What can hang from each mark
paku: banir tidiped
lavib: suto tidiped
tidiped: lavib paku suto
zuzes: banir litob
banir: paku tidiped zuzes
bifo: litob zuzes
suto: lavib tidiped
litob: bifo

Every row comes from one small tree of marks. The marks that hang from a mark follow it in brackets, in alphabetical order. Every link used is in the known rows. Which tree was each row made from?
(in the rows, 128 means zero)
Known rows
banir{tidiped{lavib paku suto} zuzes{litob}}: [111 125 136  64 102 130 119  91 126 117 104 162 141 149 157 111 137 119
 138 137  96  84 154]
suto{lavib tidiped{paku{banir{zuzes{litob{bifo}}}}}}: [100 132 204 151  75 122  99 150 194  92 136 105 124 134 203 151 117 175
 111 103 165 158 109]
tidiped{lavib}: [158 139 105 138 200 148 148 144  97 137 146 142 122 130 109 122 116 103
 123 130 150 129 120]
bifo{litob zuzes{banir}}: [194 104 123 137 183 135 145 113 106 107 171 127  68 124  96 145 124  64
 184 163 218 130  98]
litob{bifo{zuzes{banir{tidiped{lavib suto}}}}}: [125  85 105 126 152 123 108 117 105 117 129  86  66 171 154 151 157  81
 183 130 147 118 107]
zuzes{banir{paku tidiped{lavib suto}} litob}: [114 142 109 100 104 112 123 101 111 107 147 100 127 135 140 122 105 133
 173 131  97  91 189]
tidiped{lavib paku}: [129 131 133 126 194 140 122 140  88 137 130 156 110 139 110  98 125  78
 139 128 154 132  67]
lavib{suto tidiped}: [188 133 127 169 194 127 177 172 108 151 114 168 161  67  92  85 106 136
  51 138 204 177 130]
lavib{tidiped{paku suto}}: [148 123 162 134 189 139 150 128 106 140  68 172 129 108 150  49 118 100
 133 137 195 154  91]
litob{bifo{zuzes{banir}}}: [141  96 116 179 174 118 127 140 117 125 160  78  60 151 135 138 134  83
 158 146 230 145  55]
paku{banir{zuzes}}: [163 129 132 155 139 129 148 130 153 138 130 119 152 131 105 124 135 149
 130 140 147 127 114]
paku{banir tidiped{lavib{suto}}}: [127 130 101 154 151 130 111 160  92 144 131 138 150 108  73 144 137 133
 121  87  42 151 107]
paku{banir{zuzes} tidiped{lavib}}: [114 122  95 133 109 122 120 119 145 144 138 133 160 149 114 141 148 147
 140 108  46 121 118]
paku{banir{zuzes} tidiped{suto{lavib}}}: [132 139 133 136 105 170 126 107 158 135  89 128 146 127 139 127 133 189
 142 105  70 154 128]
suto{tidiped{lavib paku}}: [135 124 150 141 155 121 115 151 122 123 131 168 125 135 141 136 115 105
 120 128 164 136  83]
suto{lavib tidiped{paku{banir{zuzes{litob}}}}}: [138 146 195 132  88 120 109 129 188  82 138 149 153 118 183 138 108 181
 118 116 152 151 107]
bifo{zuzes{banir{paku{tidiped{lavib suto}}} litob}}: [ 75 132  97  85 107  85  89  87  95  98 161 111  83 130 152 116 126  92
 189 131  78 111 125]
banir{paku tidiped}: [168 138 120 152 114 163 192 133 162 162 116 117 140 116  99 159 120 141
  72 170 203 131 156]
paku{banir tidiped{lavib suto}}: [116 126 108 127 153 148 106 121  98 132 105 128 131 141 133 132 141 117
 189  87  32 122 121]
paku{banir tidiped{lavib}}: [131 129  99 151 153 143 122 137 119 136 137 128 141 141 118 148 138 117
 158  94  61 133 104]
tidiped{lavib paku{banir} suto}: [114 129 158 113 193 132  85 125  77 115  98 130 112 145 129  84 143  83
 211 101  83 125  71]
banir{paku tidiped{lavib suto} zuzes{litob{bifo}}}: [ 67 132 129  81  62 124 134 109 152 140 118  84 122 143 157 135 137 148
  98 140 109  91 227]
paku{banir{tidiped{suto{lavib}} zuzes}}: [179 134 147 130 111 177 150 108 175 123  85 126 153 129 136 143 137 193
 128 124 118 142 157]
lavib{tidiped}: [193 135 126 165 192 140 190 151 132 145 121 159 151 100 135  92 109 123
  86 144 222 158 127]

Write each row's tree
[ 84 112 189 156  65  81  91 170 160 118 129 112 139 112 144 144 131 161
  94 113 143 144 110]
lavib{suto{tidiped{paku{banir{zuzes{litob{bifo}}}}}}}
[106 111 126 166 138 104 128 140 131 136 162  55  57 139 118 129 132  94
 139 162 232 151  76]
litob{bifo{zuzes{banir{paku}}}}
[145 106 118 101 144 100 104 106 114  82 172 144  93 160 152 140 139  61
 177 139 157 105  64]
bifo{zuzes{banir{tidiped{lavib paku}} litob}}
[ 92 148  95 137 120 129 131 156  98 170 131 136 139  90  56 126 117 137
  66 124  86 153 141]
banir{paku{tidiped{lavib{suto}}}}
[ 95 155 127 120  73 167 149 103 164 161  88 130 135 108 120 113 114 193
  86 143 111 157 161]
banir{paku{tidiped{suto{lavib}}} zuzes}
[ 55 133 119 140  38 130 151 123 178 168 144  82 126 128 144 145 124 157
  69 144 141 121 171]
banir{paku{tidiped} zuzes{litob{bifo}}}
[178 126 113 144 162 147 147 136 136 125 131 122 150 145 117 167 144 121
 144 114 106 121 136]
paku{banir{tidiped{lavib}}}
[124 135 135 130 195 129 112 163  65 143 125 167 121 107  63  91 122  92
 107 121 138 152  73]
tidiped{lavib{suto} paku}
[177 130 113 126  91 149 182 113 177 132 138 146 161 130 139 158 122 158
  76 163 171  95 178]
banir{tidiped zuzes{litob}}
[134 122 166 148 149 106  92 154 130 109 129 146 136 139 143 141 129 111
 159 105 124 138  73]
suto{tidiped{lavib paku{banir}}}
[106 149 119  64  73 119 143  95 148 127 120 128 149 125 141 123 126 150
 104 153  97  82 226]
banir{paku tidiped{lavib suto} zuzes{litob}}
[ 59 146 131 152  78 152 113 117 133 125 137  60  86 130 172 124  90 169
 153 101 116 151 155]
zuzes{banir{paku{tidiped{suto{lavib}}}} litob{bifo}}
[142  89  96 148 153 117 123 134 122 119 163  85  78 173 141 173 152  84
 152 136 175 128  88]
litob{bifo{zuzes{banir{tidiped{lavib}}}}}
[147 118 103  98 122 146 147 103 136 146  99 151 149 146 123 133 142 143
 117 145 101  96 177]
banir{tidiped{lavib suto} zuzes}
[139 131 125  81 105 123 122  98 143 100 120 126 159 145 158 140 145 147
 163 116  51  80 194]
paku{banir{tidiped{lavib suto} zuzes{litob}}}
[ 58 152 105  72  67 113 119  94 130 139 126 131 136 122 140 106 120 145
 120 132  46  95 196]
banir{paku{tidiped{lavib suto}} zuzes{litob}}
[131 141 118 103 130 152 150 117 122 148  98 121 127 123 114 135 131 124
 116 144 122 112 184]
banir{paku tidiped{lavib suto}}
[149 135 118 108 103 103 127 137 137 112 148 136 180 110  99 149 138 161
  97 116  65 111 179]
paku{banir{tidiped{lavib{suto}} zuzes{litob}}}
[132 105 128  78 144 104  85  90  93  77 140 143  84 159 167 119 142  60
 208 136 124  96  84]
bifo{zuzes{banir{tidiped{lavib paku suto}} litob}}
[130 135 171 127 128  74 126 149 132 115 121 162 178  80 119  58 124 143
  93 118 144 155 110]
lavib{suto tidiped{paku{banir{zuzes{litob}}}}}
[150 121 164 172 137 126 128 175 120 140 109 172 135  90  96 135 111 133
  71 141 197 164  76]
lavib{suto{tidiped{paku}}}
[ 77 150  86 135  98  86 102 139  89 129 179 117 136  99  81 114  95 146
 119 109  63 133 149]
zuzes{banir{paku{tidiped{lavib{suto}}}} litob}
[ 94 105 157 109  75 153 133 108 156 141  88 116 113 157 176 129 146 126
 117 144 156  99 142]
banir{tidiped{paku suto} zuzes{litob{bifo}}}
[174 128 116 146 159 135 135 160 109 133 126 133 159 112  70 159 143 135
 111 107  91 140 137]
paku{banir{tidiped{lavib{suto}}}}
